In the rows, 128 means zero.
Known rows, with every step that occurs
duvuv -> vabar -> zaso -> nege: [136 145 114 123  90  94  91 112 140 119 135 125 128 121 165 121 130 138
 131 146 125 166 121 135 147 125 143 139 123 113 161 104 131 120]
zaso -> nege -> maram: [130  97 124 138  97  82 115 141 126 145 122 123 127 133 128 127 152 142
 106 167 131 106 141  91 122 122 130 145 101 122 145 135 121 121]
gopu -> mavun -> gama -> zaso -> nege -> maram: [ 28  96 143 150  98 115  95 157 111  94 128 128 130 160  90 116 167 164
  94 142 106 121 137 139 125 133 119 113 118 142 148 119 111 104]
geba -> gama -> lubo: [128 148 135 100 140 175 135 135  95 149 115 141 124  96 173 144 133  90
 130  90 152 135 109 163 130 137 121 118 151 109 112 141 133 129]
geba -> gama: [125 141 117 136 141 137 118 108 109 117 118 138 131 106 171 142 136 133
 132  93 140 126 106 158 121 133 125 127 124 122 115 142 139 132]
duvuv -> tolefug: [133 138 122 145 160  94 118  93 156 101 132 129 133 145  76 136 175 158
 129  92 149 139 175 113 146 157 130 127 111 140 120 143 116 102]
dusen -> geba -> gama -> lubo: [147 174 134  89 140 206 132 134  88 155 115 139 126  60 159 145 128  70
 173 105 151 147 108 156 127 116 122 111 155 119 107 143 137 144]
lubo -> dusen -> geba: [136 167 156 108 150 194 122 121 131 147 126 132 132  88 119 128 134  88
 200 135 140 146 114 141 133 103 132 113 143 156  89 142 144 156]
vabar -> zaso: [123 159 104 137 136  85  86  98 142  95 141 124 143 115 129 103 127 147
 127 113 114 127 119 122 117 139 144 128 113 142 135 107 132 129]
dusen -> geba: [138 156 128 119 150 138 115 106 132 128 128 130 137  93 122 129 144 113
 168 104 139 142 115 135 121 114 126 116 129 155 110 139 139 144]
lubo -> dusen -> geba -> gama -> vumaf: [143 178 149  91 140 252 131 142  93 154 110 147 120  92 148 138 120  67
 206 137 129 144 109 167 132 103 132 116 158 129  87 147 141 159]
geba -> gama -> zaso -> nege -> maram -> vabar: [131 113 132 145  95 146  99 150  81 118 114 123 115 146 169 147 117 147
 113 159 100 108 123 133 111 126 128 133 125  95 140 133 123 119]
vumaf -> gama -> lubo -> dusen: [147 166 147  93 168 182 196 146 152 169 125 145 124 104 163 119 102  62
 158 111 151 143 131 158 148 128 122 119 162 117  96 139 136 141]
tolefug -> duvuv -> vabar -> zaso: [132 164 106 123 123 105 111  88 165 100 137 131 136 124 119 129 145 157
 127 101 166 180 167 125 160 161 148 129 126 114 158 121 130  93]
mavun -> gama -> maram: [ 98 133 126 135 137  91 117 143 122  99 117 131 127 176  84 109 148 168
 126  96 131 123 109 162 131 136 118 122 151 174 115 139 123 140]
maram -> gama -> geba: [132 106 133 128 163 113 167 105 155 138 141 130 137 101 104 131 123 114
 117  83 159 130 136 125 137 135 122 121 146 155 115 122 138 144]
zaso -> nege -> maram -> gama -> vumaf: [138  85 127 131 103 107 152 137 130 159 121 129 117 162 114 130 132 126
 102 163 118 104 151  96 125 123 128 148 105 120 145 126 120 122]
dusen -> geba -> gama -> vumaf: [147 171 119  98 138 212 126 132  84 138 110 147 120  98 157 143 127  85
 174 105 125 140 110 168 119 115 127 121 147 122 108 144 135 149]
maram -> gama -> vumaf: [129 106 132 125 162 130 171  93 155 135 133 137 122 181 103 128 120 117
 119  82 116 126 136 142 129 136 125 130 123 149 114 122 131 130]
vabar -> zaso -> nege -> maram -> gama: [137 125 102 144  97  74 113 115 135 126 135 117 135 116 119 108 113 145
 109 174 109 108 142  80 119 128 144 142  94 119 159 100 124 122]
mavun -> gama: [ 96 130 128 148 145 105 104 162 122 106 120 128 135 132  86 111 163 149
 129  89 132 132 118 143 138 135 122 120 130 155 111 134 126 130]
vumaf -> gama -> repi: [153 151  99  95 167 152 181 133 147 137 130 143 128 114 158 120 100 109
 130  89 151 143 126 157 148 134 113 141 141 118 113 138 130 129]
nege -> maram -> gama -> repi: [139  83 119 113 137 115 170 110 150 139 139 122 142 119 103 133 132 133
  89 119 140 119 147 104 143 141 120 138 111 127 133 138 122 118]
lubo -> dusen: [119 142 155 123 153 155 120 117 147 136 128 131 132 123 123 122 139 112
 165 124 139 135 117 142 135 119 132 120 136 155  93 139 141 143]
vumaf -> gama -> lubo -> dusen -> geba: [159 180 148  83 167 206 197 149 143 176 123 146 124  83 161 121  99  46
 181 119 151 150 129 157 148 117 122 114 168 117  94 140 138 149]
nege -> zaso: [130 150 118 146 125  87  90  97 146 109 132 103 138 115 128 131 170 144
 124 124 131 116 124 100 125 126 121 125 112 151 143 110 124 123]
gama -> maram -> vabar -> magit: [120 113 112 138 136 102 101 109 111  96 141 126 124 177 122 137 130 176
 126 137 117 124 108 127 101 138 127 124 164 161 135 126 118 133]
vumaf -> gama: [142 148 111 137 170 101 174 107 168 123 130 139 134 124 162 117 114 124
 133  93 137 132 128 150 132 133 122 130 125 128 115 137 139 135]
tata -> gama: [135 133 126 147 129 143 131 146 128 117 122 125 127 116 108 128 106 131
 127  91 141 125 127 140 133 117 123 123 133 137 115 139 131 134]
zaso -> nege -> maram -> gama: [135  81 125 146 104  78 148 120 141 153 126 120 127 138 114 130 135 142
 102 165 130 103 148  85 125 120 128 145  95 124 147 126 125 120]
nege -> maram -> vabar -> zaso: [126 108 112 154 117  87  86 135 121 108 143 117 142 101 122 114 146 156
  97 156 111 119 146  72 116 144 141 127 116 121 148 124 114 121]
tolefug -> duvuv: [121 144 115 135 155 102 125  93 161 111 130 134 133 142  90 131 157 160
 124  81 175 145 169 115 139 160 134 126 120 140 130 140 130  98]
dusen -> geba -> gama -> maram -> vabar: [145 163 118 119 132 170 116 110  84 126 118 138 120 100 153 142 116 126
 171 123 135 137 101 152 110 112 123 116 159 140 114 143 133 152]
vabar -> maram -> gama -> lubo -> dusen -> geba: [143 116 162 101 148 194 194 122 146 160 140 126 141  93 113 154  99  80
 140 130 143 142 103 123 135 122 123 117 130  91 109 137 139 136]
gama -> geba: [127 132 130 112 151 127 117 148 127 129 135 135 136  82 128 126 149 107
 123  87 168 135 127 137 133 140 124 119 167 153 113 135 131 150]

Rows
[130  96 145 147 133  92 152  90 161 122 134 113 120 196 106 132 101 149
 115 122 101 112 133 130 121 122 125 133 105 146 131 111 135 120]  maram -> gama -> zaso -> nege
[129 154 102 138 107  85  79 121 125 117 132 123 127 122 132 103 119 145
 131 152 114 118 123 105 115 124 144 140 108 131 147  99 128 127]  vabar -> zaso -> nege
[128  87 133 147 150 105 175  89 168 117 147 121 148 130 114 151 112 146
  97 107 131 126 103 117 122 137 123 132  94 100 126 135 140 123]  vabar -> maram -> gama
[130 158 153  90 140 217 139 146  93 163 113 142 121  87 171 143 125  70
 157 112 152 137 108 166 138 127 125 115 162 108  97 143 136 138]  geba -> gama -> lubo -> dusen
[123 119 147 136 113 100  98 127 134 110 124 115 116 202 129 127 123 152
 120 136  96 112 123 143 113 123 127 135 115 141 133 121 128 119]  gama -> zaso -> nege
[ 25 110 145 150 110 121  89 149 112  93 128 131 124 169  91 115 160 161
 109 124 109 128 127 154 125 128 116 110 125 153 139 113 116 107]  gopu -> mavun -> gama -> zaso -> nege
[142 128 103 130  96  93 115 139 124 134 136 121 135  88 120 110 111 128
 109 173 125 111 145  81 123 130 144 139 119 118 157  99 122 134]  vabar -> zaso -> nege -> maram -> gama -> geba
[128  87 124 152  96  91  98 157 107 147 126 120 120 127 124 127 150 149
 105 180 127 111 146  72 119 121 130 140 113 120 148 129 114 118]  zaso -> nege -> maram -> vabar
[130 135 132 136 108 144 106 129  97 113 111 127 115 158 174 144 112 140
 128 131 107 113 108 164 112 122 127 135 121 109 130 131 134 124]  geba -> gama -> zaso -> nege
[123 133 108 157 115  99  60 142 100 119 139 119 119 117 125 107 122 154
 128 159 112 129 131  80 113 124 142 131 128 130 144  98 117 121]  maram -> vabar -> zaso -> nege
[ 21 115 132 150 135 114  98 131 122  95 135 139 137 127  88 112 179 155
 111  94 135 139 125 149 131 137 116 104 126 162 128 121 121 112]  gopu -> mavun -> gama
[138 168 172  68 149 221 141 152 118 180 124 135 124  85 124 129 133  45
 184 123 154 152 120 145 143 115 126 105 172 141  89 139 134 147]  gama -> lubo -> dusen -> geba
[149 120 126 147 125 111 155 150 140 123 126 124 117 163 161 122  94 138
 114 158  97 115 145 124 121 127 124 137 125 103 139 128 122 122]  vumaf -> gama -> zaso -> nege -> maram -> vabar
[151 128 126 137 125 104 169 137 155 122 123 126 122 168 164 123  97 133
 115 149 100 110 142 140 124 128 124 140 116 106 138 133 128 125]  vumaf -> gama -> zaso -> nege -> maram
[146 138 114 103 126 193 139 171 107 130 123 128 121 106 104 130  91 117
 124  87 155 136 124 149 151 117 114 133 150 127 114 139 122 128]  tata -> gama -> repi
[141 135 167  94 162 188 186 109 149 178 133 129 126 103 102 134 110  64
 166 111 149 144 132 132 145 116 124 110 151 146  96 125 140 141]  maram -> gama -> lubo -> dusen -> geba
[146 170 117 108 133 163 130  97  98 125 114 140 125 104 156 142 119 120
 172 112 139 132  97 169 113 114 123 119 149 143 112 148 139 155]  dusen -> geba -> gama -> maram
[139  85 127 132 103  97 149 144 129 161 128 125 126 110 115 131 133 124
 100 164 146 107 152  84 130 122 127 142 120 124 145 126 124 131]  zaso -> nege -> maram -> gama -> geba
[133 138 101 138  91  79  88 131 123 120 132 120 134 112 131 105 127 146
 113 176 110 109 136  86 116 128 146 143 100 117 159 107 121 124]  vabar -> zaso -> nege -> maram
[131  79 142 146 132  81 160  92 170 111 138 111 143 164 108 133 130 152
  87 126 103 106 148 112 123 143 128 128  98 133 138 135 128 119]  nege -> maram -> gama -> zaso
[149 156  97 138 132  92 154 119 134 122 130 138 112 157 160 106  78 151
 133 149 119 121 126 130 116 126 128 138 150 130 137 116 123 140]  vumaf -> gama -> maram -> vabar -> zaso -> nege
[140 132 113 123  78  89  97 120 139 122 135 122 133 112 164 123 137 139
 116 163 123 158 132 121 147 129 145 140 116 103 169 111 126 118]  duvuv -> vabar -> zaso -> nege -> maram
[102 102 144 156 100 115  84 203  94 106 116 112 119 172  85 116 144 163
 110 156  93 115 135 118 127 128 124 127 132 130 137 125 110 118]  mavun -> gama -> zaso -> nege -> maram -> vabar
[101 133 130 123 142 151 111 187 104 115 113 141 121 170  86 111 159 124
 129  87 114 133 124 162 138 138 122 124 147 148 109 134 116 133]  mavun -> gama -> vumaf
[144 120 115 129  84  85 122 103 152 127 139 120 133 117 153 126 123 139
 114 161 121 157 137 115 150 127 143 141 111 104 170 104 129 117]  duvuv -> vabar -> zaso -> nege -> maram -> gama
[129  83 113 150  92 106  91 166  95 138 131 118 125 122 128 138 150 150
 110 200 119 111 142  66 112 123 133 142 119 110 158 122 112 115]  zaso -> nege -> maram -> vabar -> magit
[132  82 145 147 124 112 166 105 158 115 141 112 135 172 117 152  93 152
  95 137 104 116 105 121 116 129 124 137  92  90 137 125 136 116]  vabar -> maram -> gama -> zaso -> nege
[129 144 118 112 138 183 127 133  91 127 110 152 117 143 170 141 130 108
 131  91 121 127 112 177 121 136 127 130 140 113 112 142 129 135]  geba -> gama -> vumaf
[128  88 135 146  93 116  86 159 106 105 133 107 122 181 128 140 128 160
 106 189  78 107 136 102 104 129 133 135 121 114 157 118 113 111]  gama -> zaso -> nege -> maram -> vabar -> magit
[138  94 152 116 104 136 162 147 130 184 123 124 120 124 115 131 126 100
 122 181 140 112 150  90 137 115 128 136 120 117 133 127 124 126]  zaso -> nege -> maram -> gama -> lubo -> dusen
[128  86 147 146 144 111 170  90 169 100 146 114 144 167 115 152  98 153
  92 112 105 121 102 132 117 139 124 130  96  98 130 131 137 119]  vabar -> maram -> gama -> zaso
